Every row comes from one small tree of marks. The marks that hang from a mark follow it in brackets, in the order of their numbers. Every link used is in the known rows. Which tree was each row made from?
Known rows:
z908[z16 z939[z288]]: .56 .16 .28 -.09 -.14 .08 .00 -.10 -.43 -.34 .01 -.65 -.21 .05 .18 .30 -.15 .06 .04 -.02 -.03 .15 -.09 .07 .37
z939[z16[z288 z908]]: .17 .20 .09 .25 -.07 -.13 .03 .14 .04 -.21 -.21 .06 -.27 -.02 .53 .20 -.04 -.12 .05 -.10 -.26 -.13 .19 .03 -.08
z559[z16[z288[z588] z908[z939]]]: -.06 -.03 .05 .16 -.25 -.07 .58 .00 -.03 -.17 -.24 -.08 .03 -.04 -.30 .34 -.01 .00 -.10 -.07 -.20 -.22 .14 -.18 -.02
z16[z288[z588 z908] z939]: -.11 .14 .05 .33 -.05 -.03 .12 .00 .08 .03 -.65 -.04 .25 .24 .10 .45 -.07 .17 -.37 -.06 .08 -.49 .03 .24 -.35
z559[z16[z288 z908]]: .04 -.01 .01 .17 -.23 -.26 .46 .02 .12 -.18 .05 -.06 -.01 -.09 -.15 .23 -.01 .04 .07 -.03 -.24 -.09 .25 -.29 -.07
z588[z288 z908[z939[z16]]]: .16 .00 -.11 -.05 -.09 .48 .07 -.15 -.14 -.17 .04 -.14 -.27 -.25 .20 -.16 .11 -.14 .20 .07 -.20 -.30 .18 .22 .23
z16[z908 z939[z288]]: .04 -.15 .09 .30 -.49 .09 -.05 .12 .07 -.10 -.29 -.11 -.07 -.45 .40 .47 -.33 .18 -.06 .05 -.04 -.09 .11 .24 .08
z908[z16]: .33 .07 .12 .09 -.17 -.24 .01 -.10 -.03 -.25 .20 -.38 -.25 .08 .24 .19 -.05 .15 .01 -.07 -.09 .09 .00 .05 .20
z559[z16[z288]]: .16 .02 .03 .10 -.09 -.28 .28 -.02 .19 -.10 .18 -.21 .07 .08 -.28 .06 .15 .04 .14 -.04 -.32 -.09 .25 -.36 -.12
z908[z939]: .28 -.01 .12 -.06 -.25 .13 .12 -.16 -.02 -.17 -.14 -.50 -.05 -.15 -.04 .35 .05 .01 .06 .01 -.27 -.08 .07 -.10 .30
z908[z16[z288[z588]] z939]: .34 .33 .20 -.07 .07 -.02 .26 -.10 -.39 -.33 -.24 -.51 -.13 .32 .10 .44 -.02 .04 -.30 -.02 -.03 -.14 -.08 .05 .14
z559[z16[z939[z288]]]: .03 -.25 .10 .21 -.41 -.10 .01 .00 .21 -.09 .20 -.19 .07 -.20 -.12 .00 -.05 .10 .22 -.05 -.22 -.08 .18 -.14 -.06
z559[z16[z288 z908 z939]]: -.13 -.05 .01 .21 -.31 -.21 .35 .06 .14 -.24 .03 .01 .04 -.15 -.01 .26 -.15 .11 -.03 .01 -.16 -.24 .25 -.21 -.20
z288[z588 z908 z939]: -.28 -.17 .12 .36 -.32 .22 .35 -.32 -.19 .17 -.79 -.13 .33 .06 -.16 .33 -.14 .10 -.19 -.35 .42 -.43 -.28 .47 .12
z939[z288 z908]: .57 -.08 .18 .27 -.24 .33 -.12 -.08 .02 .06 -.19 -.46 -.11 -.33 .06 .21 .02 -.16 .16 .11 -.13 .09 .03 -.01 .02
z939[z16]: .19 -.01 .13 .24 -.21 -.08 -.22 .02 .19 -.13 .01 -.08 -.26 -.08 .41 -.04 .07 -.11 .24 -.16 -.34 -.06 .13 .07 .04
z288[z588[z939[z908]]]: .07 -.22 .06 .30 -.15 .27 .17 -.22 .07 .14 -.39 -.29 -.03 .01 -.35 .26 .25 -.15 -.16 -.06 .04 -.31 -.05 .28 .07
z288[z16 z588 z908 z939]: -.06 -.01 -.05 .19 -.04 .25 .37 -.38 -.23 .14 -.72 -.05 .22 .23 -.05 .29 -.14 .25 -.22 -.30 .38 -.59 -.33 .35 .36
z288[z908]: .11 -.10 .03 .25 -.34 -.06 .10 -.20 .11 -.07 -.24 -.15 .03 -.06 .02 .25 -.12 .11 .17 -.15 -.01 -.07 .02 .10 .12
z908[z16 z939[z288[z588]]]: .44 .10 .29 -.01 -.15 .14 .06 -.09 -.44 -.23 -.23 -.59 -.18 .10 .10 .34 -.09 .05 -.10 -.07 -.01 .06 -.15 .22 .35
z908[z16[z288 z939]]: .26 .29 .12 .08 .02 -.27 -.02 .00 -.07 -.30 .10 -.33 -.11 .25 .39 .30 -.12 .19 -.21 .03 .00 -.13 .06 .05 -.11
z588[z288[z16] z908 z939]: .36 -.01 -.35 -.19 .30 .43 .13 -.31 -.11 -.05 .36 -.21 -.25 .05 -.13 -.23 .27 -.04 .23 .17 .08 -.43 .18 .23 .43
z16[z288 z939]: .15 .23 .04 .12 .04 -.15 -.05 .07 .21 -.06 -.16 -.25 .14 .12 .25 .36 .03 .16 -.20 .10 -.17 -.32 .20 -.06 -.28
z16[z939[z288]]: .21 -.11 .13 .21 -.30 .04 -.29 .05 .19 .02 -.10 -.33 .06 -.21 .25 .22 -.07 .18 .05 .03 -.15 -.08 .11 .15 .00
z588[z288 z939[z16 z908]]: .12 -.12 -.01 .21 -.06 .46 .03 -.25 -.08 -.13 .22 -.10 -.40 -.20 .08 -.26 .17 -.23 .17 .10 -.10 -.30 .19 .24 .14
z908[z16[z288]]: .43 .32 .11 .03 .10 -.32 .09 -.03 -.09 -.24 .11 -.40 -.18 .31 .25 .26 .01 .14 -.10 -.01 -.08 .03 .06 -.03 .02
z939[z288]: .54 -.04 .15 .14 -.17 .02 -.19 .03 .09 .14 -.12 -.46 -.01 -.12 .03 .16 .11 .09 .23 -.02 -.24 .19 .10 .07 .19
z16[z908]: .08 -.11 .00 .23 -.42 -.06 .23 -.01 .15 -.11 -.20 -.12 -.18 -.37 .18 .44 -.12 .11 .00 -.02 -.19 -.01 .14 .06 .23

Write each row's tree:
.46 .39 .19 -.15 .08 -.08 .20 -.10 -.38 -.43 -.01 -.58 -.16 .27 .19 .40 -.07 .05 -.16 .03 -.05 -.06 -.01 -.10 .17 => z908[z16[z288] z939]
.18 .05 .14 .09 -.32 .01 .20 -.26 -.29 -.38 -.18 -.32 -.10 .06 .14 .34 -.31 .07 .06 -.14 .16 -.07 -.11 .12 .25 => z288[z908[z16 z939]]
.11 .00 -.02 .17 .03 .43 .33 -.34 -.12 .16 -.55 -.21 .06 .01 -.01 .27 .05 .08 -.32 -.10 .17 -.59 -.26 .15 .26 => z288[z16 z588 z939[z908]]
-.07 -.11 .11 .41 -.32 -.02 .23 -.19 -.12 -.05 -.56 -.06 -.03 .19 -.04 .32 -.14 .14 -.19 -.28 .19 -.19 -.21 .45 .10 => z288[z588 z908[z16]]
.27 .10 .09 .10 .14 -.01 -.04 -.13 -.07 -.17 .05 -.24 -.11 .28 .03 .05 .12 -.23 .21 -.07 .10 -.22 .12 .11 .02 => z588[z939[z16[z288[z908]]]]
.09 -.18 .09 .28 -.13 .22 .17 -.22 -.03 .05 -.30 -.30 -.09 .08 -.28 .26 .19 -.12 -.19 -.08 .10 -.27 -.10 .31 .08 => z288[z588[z939[z908[z16]]]]
.10 .17 .13 .33 .01 -.06 -.02 .04 .04 -.07 -.42 .06 -.11 .23 .31 .10 .06 -.12 .00 -.22 -.17 -.25 .06 .17 -.18 => z939[z16[z288[z588 z908]]]
-.02 -.26 .11 .25 -.44 -.09 .05 -.04 .16 -.12 .12 -.14 .10 -.18 -.12 .02 -.14 .11 .24 -.09 -.12 -.10 .14 -.08 -.07 => z559[z16[z939[z288[z908]]]]
-.02 -.06 .03 .22 -.23 .38 .12 -.22 -.06 .00 -.03 -.09 -.18 -.35 .27 -.16 .03 .03 .04 -.02 -.17 -.30 .11 .20 .15 => z588[z288[z939[z16 z908]]]
.56 -.04 .17 .10 -.01 .25 -.05 -.22 -.24 -.13 .17 -.58 -.18 .02 -.10 .14 .03 -.23 .17 .11 .24 .02 -.02 .12 .16 => z588[z939[z288 z908[z16]]]
.54 .12 .09 -.15 -.03 .21 -.02 -.12 -.34 -.30 .07 -.56 -.15 .02 .15 .20 -.07 -.16 .17 .03 .16 -.02 -.04 .13 .22 => z588[z908[z16 z939[z288]]]
.19 -.05 -.23 .02 .08 .27 .22 -.36 -.10 -.04 .14 -.09 -.21 .07 -.14 -.12 .10 .19 .14 .05 .02 -.35 .12 .24 .49 => z588[z288[z16 z908] z939]
-.04 -.05 .09 .12 -.08 .24 .24 -.24 -.27 .08 -.42 -.34 .16 .11 -.06 .23 .02 -.04 -.22 -.21 .43 -.41 -.24 .44 .11 => z288[z588[z908[z16]] z939]
-.01 .15 .06 .24 .02 -.05 .04 .08 .18 .08 -.49 -.16 .19 .20 .10 .42 .12 .16 -.41 .02 -.14 -.45 .10 .14 -.32 => z16[z288[z588] z939]
.17 .02 -.16 .08 -.16 .00 .08 -.05 .18 -.16 -.09 -.02 -.20 -.20 .39 .37 -.18 .33 -.09 .06 -.19 -.32 .09 -.02 .32 => z288[z16[z908 z939]]
-.09 -.23 .03 .36 -.23 .15 .24 -.27 -.04 .10 -.58 -.12 .10 .18 -.38 .28 .04 -.02 -.06 -.23 .27 -.33 -.13 .45 .12 => z288[z588[z939] z908]
.63 .03 .23 .24 -.20 .24 -.10 -.09 -.18 -.13 -.03 -.49 -.25 -.19 .23 .20 -.10 -.12 .09 .08 .01 .16 -.06 .05 .05 => z939[z288 z908[z16]]
-.11 -.09 .06 .31 -.22 -.02 .28 -.04 .18 -.09 -.10 -.08 .12 -.02 -.21 .16 .03 -.03 -.13 .00 -.15 -.38 .15 -.17 -.37 => z559[z16[z288[z588] z939[z908]]]
.32 -.06 .20 .33 -.23 .07 -.03 -.05 -.17 .11 -.49 -.28 .00 .10 -.01 .24 -.07 .11 .01 -.20 .10 .06 -.14 .41 .16 => z939[z288[z588 z908[z16]]]
.45 -.05 .13 .07 -.02 .07 -.04 -.19 -.22 -.08 .08 -.49 -.05 .16 -.16 .12 .00 -.06 .27 -.04 .27 .03 -.01 .23 .27 => z588[z939[z288[z908[z16]]]]
.09 .03 .06 .10 -.16 -.18 .38 -.11 .03 -.20 .02 -.19 .12 .11 -.29 .14 .00 .01 .15 -.08 -.17 -.15 .17 -.31 -.09 => z559[z16[z288[z908[z939]]]]
-.10 -.06 .01 .20 -.14 -.11 .23 .00 .17 -.07 -.04 -.07 .17 .09 -.22 .12 .08 .02 -.06 -.04 -.12 -.37 .17 -.10 -.31 => z559[z16[z288[z588[z908]] z939]]
-.13 -.07 .05 .25 -.18 -.17 .24 .02 .21 -.05 -.07 -.08 .17 .08 -.23 .14 .08 .09 -.10 -.06 -.21 -.33 .18 -.13 -.28 => z559[z16[z288[z588] z939]]
.52 -.11 .13 .12 -.04 .32 -.06 -.21 -.09 -.01 .06 -.55 -.08 -.08 -.21 .14 .12 -.25 .22 .12 .14 -.04 .04 .07 .14 => z588[z939[z288 z908]]
-.03 -.25 .10 .20 -.50 .02 .41 -.04 -.02 -.16 -.12 -.13 -.05 -.29 -.27 .25 -.10 .01 .10 -.11 -.20 -.06 .11 -.09 .18 => z559[z16[z908[z939[z288[z588]]]]]
.05 -.03 .04 .20 -.11 -.22 .35 -.02 .18 .01 -.05 -.15 .11 .13 -.38 .11 .21 .04 .00 -.10 -.29 -.18 .18 -.21 -.15 => z559[z16[z288[z588]]]
.36 .08 -.13 -.05 -.10 .08 .25 -.12 .01 -.20 -.14 -.18 -.26 -.14 .23 .40 -.08 .21 -.02 .05 -.25 -.21 .05 -.13 .53 => z288[z16[z908[z939]]]
-.04 .02 .04 .13 -.20 -.18 .53 -.04 -.02 -.16 .01 -.12 .09 -.08 -.16 .23 -.09 .04 .03 -.07 -.06 -.17 .17 -.25 -.04 => z559[z16[z288[z939] z908]]
.07 -.10 -.06 .11 -.09 .19 .21 -.33 -.22 -.14 .20 -.18 -.22 .05 -.12 -.10 .01 .11 .12 .01 .15 -.20 .09 .37 .35 => z588[z288[z908[z16]] z939]
-.04 -.13 .09 .32 -.18 .06 .25 -.28 -.25 -.09 -.42 -.16 -.04 .32 -.23 .27 -.09 .02 -.14 -.25 .41 -.27 -.22 .52 .16 => z288[z588[z939] z908[z16]]
.21 -.05 -.24 -.01 .06 .27 .27 -.25 -.05 -.04 .20 -.11 -.33 -.09 -.05 -.04 .15 .20 .07 .13 -.14 -.31 .20 .20 .55 => z588[z288[z16[z908]] z939]
-.11 -.10 -.04 .19 -.29 .25 .26 -.29 -.09 .06 -.16 -.09 .02 -.21 .06 -.03 -.07 .25 .04 -.09 .00 -.27 .06 .28 .28 => z588[z288[z908 z939]]
.43 -.10 .11 .09 -.04 .12 -.06 -.19 -.11 .01 .00 -.48 .02 .10 -.24 .13 .06 -.09 .30 -.02 .20 -.01 .04 .20 .25 => z588[z939[z288[z908]]]
-.03 -.01 .07 .16 -.08 -.15 .41 -.08 .04 .03 -.11 -.20 .22 .15 -.37 .10 .15 .03 -.03 -.14 -.10 -.27 .10 -.17 -.13 => z559[z16[z288[z588 z939]]]
-.09 -.01 .17 .25 -.27 .10 .08 -.26 -.22 -.14 -.30 -.09 .11 -.02 .31 .08 -.31 -.04 .18 -.31 .35 -.28 -.14 .24 .09 => z288[z908 z939[z16]]
.15 .22 .10 .19 .14 .14 .32 -.12 -.09 .14 -.56 -.33 .22 .19 -.09 .39 .17 -.04 -.34 -.03 .08 -.40 -.04 .05 -.19 => z16[z288[z588 z939[z908]]]
-.20 -.08 .05 .30 -.23 -.15 .30 -.04 .14 -.09 -.19 .01 .21 .11 -.23 .16 -.05 .10 -.07 -.11 -.07 -.36 .12 -.07 -.30 => z559[z16[z288[z588 z908] z939]]
